What can hang from each mark:
rivem: vomir
guze: mavo niveta
vakov: mavo rivem
mavo: fibi guze vakov
bokem: fibi guze
vomir: rivem
niveta: fibi guze
fibi: niveta

Every row comes from one small tree of marks. Brackets hold a mark, then the marks that hang from it, in alphabetical order. Every link used is in the known rows. Which tree was each row made from?
Known rows:
(vakov mavo): [ 0.02 -0.02 -0.09  0.10 -0.04  0.09  0.01 -0.24  0.02  0.00  0.17  0.46
  0.04  0.03  0.14  0.04 -0.07 -0.06  0.21 -0.43 -0.01 -0.03]
(niveta fibi guze): [ 0.02  0.09 -0.09  0.11 -0.01  0.06 -0.05 -0.21  0.07  0.02  0.15  0.20
 -0.16  0.03  0.22  0.05 -0.07  0.06  0.18 -0.38 -0.01  0.01]
(niveta fibi (guze (mavo vakov))): [ 0.00  0.10 -0.10  0.10 -0.06  0.05 -0.05 -0.17 -0.04  0.00  0.19 -0.03
 -0.02  0.07  0.18  0.04 -0.08  0.06  0.20 -0.39  0.02  0.07]
(guze (mavo fibi) niveta): [ 0.10  0.05 -0.05  0.15 -0.22  0.03  0.00 -0.04 -0.10 -0.03  0.10  0.04
  0.11 -0.02  0.08  0.02 -0.07  0.11  0.15 -0.14  0.12  0.14]
(vakov rivem): [ 0.06  0.05  0.00  0.10 -0.16  0.12 -0.03 -0.22  0.04  0.01  0.01  0.29
 -0.04 -0.06  0.07  0.04 -0.08  0.09  0.17 -0.27  0.04  0.04]
(fibi (niveta (guze (mavo vakov)))): [ 0.12  0.19 -0.11  0.13  0.02  0.02 -0.03 -0.11 -0.09  0.00  0.13 -0.03
  0.11  0.04  0.16  0.06 -0.04  0.04  0.20 -0.33  0.08  0.08]
(mavo (fibi niveta) guze vakov): [ 0.03  0.14 -0.17  0.07 -0.10  0.06 -0.01 -0.01 -0.14 -0.04  0.16 -0.01
  0.22  0.01  0.12  0.05 -0.03  0.04  0.17 -0.05  0.03  0.07]
(bokem (fibi niveta)): [ 0.08  0.02 -0.10  0.18  0.01  0.08  0.06 -0.09  0.00  0.02  0.06  0.12
  0.00  0.07  0.16  0.08 -0.05  0.06  0.17 -0.39  0.11  0.05]
(vakov mavo (rivem vomir)): [ 0.04 -0.03  0.01  0.07 -0.05  0.15 -0.07 -0.33 -0.01  0.06  0.07  0.65
  0.05 -0.09  0.14  0.06 -0.10  0.07  0.21 -0.48 -0.01 -0.06]
(niveta fibi): [-0.03 -0.03 -0.05  0.14 -0.14  0.09  0.01 -0.15  0.08  0.02  0.10  0.20
 -0.08  0.05  0.14  0.01 -0.07  0.05  0.15 -0.34  0.03  0.06]
(bokem fibi (guze mavo niveta)): [ 0.14 -0.03 -0.09  0.20 -0.15  0.04 -0.01 -0.02 -0.05  0.02  0.12  0.18
 -0.02  0.09  0.04  0.09 -0.11  0.28  0.17 -0.22  0.16  0.14]
(vakov (mavo (guze niveta))): [ 0.06 -0.03 -0.15  0.06 -0.05  0.03 -0.03 -0.14 -0.14  0.01  0.19  0.44
  0.05 -0.02  0.22  0.06 -0.11  0.07  0.18 -0.32  0.00 -0.02]
(guze (mavo fibi (vakov (rivem vomir)))): [ 0.03  0.09  0.01  0.07 -0.25  0.15 -0.08 -0.18 -0.12 -0.01  0.06  0.10
  0.19 -0.09  0.03  0.04 -0.08  0.16  0.20 -0.23  0.06  0.10]
(bokem (fibi (niveta (guze (mavo vakov))))): [ 0.12  0.16 -0.16  0.16  0.10  0.04  0.00 -0.10 -0.12  0.00  0.15 -0.12
  0.06  0.09  0.20  0.10 -0.05  0.08  0.22 -0.44  0.10  0.06]
(bokem (guze (mavo vakov) (niveta fibi))): [ 0.04 -0.03 -0.09  0.17 -0.18  0.02  0.00  0.02 -0.02  0.03  0.17  0.10
  0.08  0.11 -0.02  0.03 -0.09  0.24  0.12 -0.11  0.13  0.17]
(rivem vomir): [ 0.03  0.00  0.00  0.10 -0.24  0.13 -0.07 -0.20  0.06  0.03  0.01  0.35
 -0.01 -0.08  0.16  0.05 -0.11  0.11  0.19 -0.39  0.01  0.03]
(mavo fibi (guze niveta) (vakov rivem)): [ 0.10  0.11 -0.12  0.04 -0.19  0.07 -0.05 -0.04 -0.17 -0.03  0.14  0.08
  0.16 -0.09  0.07  0.07 -0.09  0.20  0.15  0.03  0.04  0.07]
(fibi niveta): [ 0.08  0.06 -0.06  0.16 -0.07  0.06  0.04 -0.10  0.03  0.02  0.04  0.20
  0.05  0.01  0.12  0.03 -0.03  0.02  0.15 -0.27  0.09  0.06]
(vomir rivem): [ 0.06 -0.01 -0.02  0.08 -0.17  0.12 -0.04 -0.13  0.01  0.02 -0.01  0.21
 -0.07 -0.09  0.00  0.03 -0.06  0.11  0.17 -0.27  0.04  0.05]
(niveta fibi (guze (mavo (vakov rivem)))): [ 0.03  0.13 -0.05  0.09 -0.02  0.07 -0.08 -0.22 -0.07  0.01  0.14  0.02
 -0.03  0.01  0.13  0.05 -0.08  0.13  0.19 -0.35  0.03  0.07]
(bokem (fibi (niveta guze))): [ 0.14  0.13 -0.14  0.16  0.14  0.05  0.00 -0.14  0.00  0.03  0.11  0.12
 -0.08  0.05  0.25  0.11 -0.05  0.08  0.20 -0.44  0.07  0.00]
(mavo fibi guze): [ 0.01  0.09 -0.12  0.04 -0.21  0.09 -0.07 -0.12 -0.09 -0.04  0.14  0.14
  0.02 -0.03  0.15  0.04 -0.08  0.05  0.19 -0.13 -0.02  0.05]

Which tree is each row?
[-0.01  0.10 -0.15  0.01 -0.23  0.09 -0.05 -0.08 -0.12 -0.05  0.20  0.02
  0.14  0.00  0.12  0.06 -0.08  0.04  0.20 -0.08 -0.03  0.05]
(mavo fibi guze vakov)
[ 0.05  0.13 -0.13  0.09 -0.08  0.06 -0.02 -0.04 -0.12 -0.02  0.10  0.12
  0.09 -0.01  0.15  0.03 -0.03  0.05  0.15 -0.09  0.04  0.07]
(mavo (fibi niveta) guze)
[ 0.03  0.00 -0.10  0.06 -0.13  0.06 -0.03 -0.08 -0.12  0.02  0.11  0.12
  0.03 -0.04  0.14  0.05 -0.12  0.22  0.11 -0.15  0.04  0.06]
(mavo (guze (niveta fibi)) (vakov rivem))
[ 0.01  0.08 -0.08  0.09 -0.24  0.09  0.00 -0.10 -0.10 -0.06  0.17 -0.09
  0.19  0.03  0.03  0.02 -0.06  0.02  0.20 -0.17  0.05  0.12]
(guze (mavo fibi vakov))
[ 0.09  0.15 -0.04  0.13 -0.06  0.08  0.03 -0.07 -0.15 -0.03  0.08 -0.05
  0.25  0.00 -0.01  0.01 -0.01  0.07  0.16 -0.11  0.13  0.13]
(guze (mavo (fibi niveta) (vakov rivem)))
[ 0.14  0.21 -0.06  0.13  0.06  0.06 -0.05 -0.16 -0.11  0.01  0.07  0.03
  0.10 -0.02  0.11  0.06 -0.03  0.09  0.18 -0.30  0.10  0.07]
(fibi (niveta (guze (mavo (vakov rivem)))))
[ 0.06  0.03 -0.17  0.06 -0.06  0.03 -0.02 -0.10 -0.18 -0.02  0.23  0.37
  0.13 -0.02  0.19  0.06 -0.08  0.05  0.18 -0.19 -0.01  0.00]
(vakov (mavo fibi (guze niveta)))
[ 0.07 -0.05 -0.08  0.19 -0.14  0.04  0.00 -0.02  0.11  0.06  0.13  0.34
 -0.05  0.07  0.03  0.03 -0.09  0.24  0.11 -0.10  0.10  0.10]
(bokem (guze (niveta fibi)))
[ 0.07  0.11 -0.06  0.17 -0.08  0.05  0.03 -0.06 -0.10 -0.03  0.06  0.02
  0.15  0.03  0.06 -0.01 -0.01  0.02  0.16 -0.18  0.13  0.13]
(guze (mavo (fibi niveta)))
[ 0.06  0.13 -0.09  0.15 -0.11  0.05  0.05 -0.03 -0.12 -0.04  0.13 -0.10
  0.26  0.05  0.04  0.01 -0.01  0.01  0.17 -0.14  0.12  0.14]
(guze (mavo (fibi niveta) vakov))
[ 0.13  0.19 -0.08  0.16  0.04  0.01 -0.05 -0.14 -0.06  0.01  0.06  0.09
  0.00  0.01  0.18  0.04 -0.04  0.05  0.18 -0.38  0.09  0.08]
(fibi (niveta (guze mavo)))
[ 0.03  0.09 -0.17  0.08  0.09  0.05  0.01 -0.12 -0.16  0.00  0.20  0.34
  0.16  0.03  0.18  0.03 -0.02 -0.04  0.19 -0.22  0.00 -0.01]
(vakov (mavo (fibi niveta) guze))
[ 0.08  0.07 -0.03  0.13  0.10  0.13 -0.01 -0.23 -0.09  0.05  0.07  0.55
  0.19 -0.07  0.10  0.04 -0.02  0.04  0.18 -0.30  0.05 -0.03]
(vakov (mavo (fibi niveta)) (rivem vomir))
[ 0.02  0.05 -0.07  0.01 -0.06  0.15 -0.12 -0.29 -0.18  0.02  0.13  0.56
  0.10 -0.11  0.16  0.06 -0.10  0.10  0.22 -0.29 -0.06 -0.06]
(vakov (mavo fibi guze) (rivem vomir))
[ 0.12  0.19 -0.16  0.13  0.23  0.03  0.01 -0.19 -0.05  0.01  0.23  0.36
  0.12  0.04  0.19  0.05  0.01 -0.09  0.21 -0.30  0.01 -0.06]
(vakov (mavo (fibi (niveta guze))))
[ 0.16  0.26 -0.11  0.11  0.10  0.08 -0.02 -0.12 -0.04  0.00  0.14  0.07
  0.15 -0.03  0.10  0.07  0.00  0.06  0.18 -0.11  0.05  0.02]
(mavo (fibi (niveta guze)) (vakov rivem))
[ 0.08  0.19 -0.09  0.10 -0.09  0.05 -0.08 -0.17 -0.07 -0.03  0.15  0.04
  0.01  0.01  0.15  0.04 -0.05  0.04  0.22 -0.27  0.02  0.08]
(niveta (guze (mavo fibi)))
[ 0.02  0.10 -0.07 -0.01 -0.24  0.16 -0.13 -0.17 -0.15 -0.01  0.09  0.19
  0.14 -0.12  0.11  0.08 -0.11  0.18  0.20 -0.12 -0.03  0.03]
(mavo fibi guze (vakov (rivem vomir)))
[ 0.09  0.14 -0.07  0.13 -0.04  0.10  0.04 -0.07 -0.05 -0.01  0.10  0.08
  0.23 -0.02  0.00  0.04  0.00  0.06  0.15 -0.06  0.10  0.07]
(mavo (fibi niveta) (vakov rivem))
[ 0.06  0.03 -0.15  0.05 -0.23  0.04 -0.04 -0.03 -0.11 -0.02  0.15  0.11
  0.10 -0.04  0.16  0.08 -0.12  0.16  0.16 -0.15  0.03  0.06]
(mavo (guze niveta) vakov)
[ 0.14 -0.04 -0.12  0.19 -0.12  0.06  0.00 -0.02  0.04  0.04  0.13  0.28
 -0.05  0.07  0.06  0.11 -0.11  0.26  0.17 -0.18  0.12  0.08]
(bokem fibi (guze niveta))
[ 0.12  0.07 -0.11  0.15 -0.23  0.04 -0.01  0.05 -0.07 -0.02  0.20  0.06
  0.22  0.06 -0.07  0.05 -0.07  0.21  0.16  0.07  0.13  0.17]
(bokem (guze (mavo fibi vakov) niveta))
[ 0.01 -0.04 -0.11  0.10 -0.16  0.02 -0.03 -0.05 -0.07  0.02  0.10  0.18
 -0.07 -0.02  0.21  0.03 -0.12  0.18  0.12 -0.21  0.03  0.07]
(mavo (guze (niveta fibi)))
[ 0.07  0.16 -0.12  0.06 -0.05  0.09 -0.03 -0.06 -0.17 -0.02  0.11  0.04
  0.20 -0.04  0.06  0.05 -0.03  0.10  0.15 -0.04  0.05  0.06]
(mavo (fibi niveta) guze (vakov rivem))
[ 0.06  0.08 -0.11  0.15  0.10  0.06  0.07 -0.14 -0.05  0.00  0.18  0.37
  0.20  0.06  0.12  0.02  0.01 -0.10  0.18 -0.27  0.05 -0.01]
(vakov (mavo (fibi niveta)))
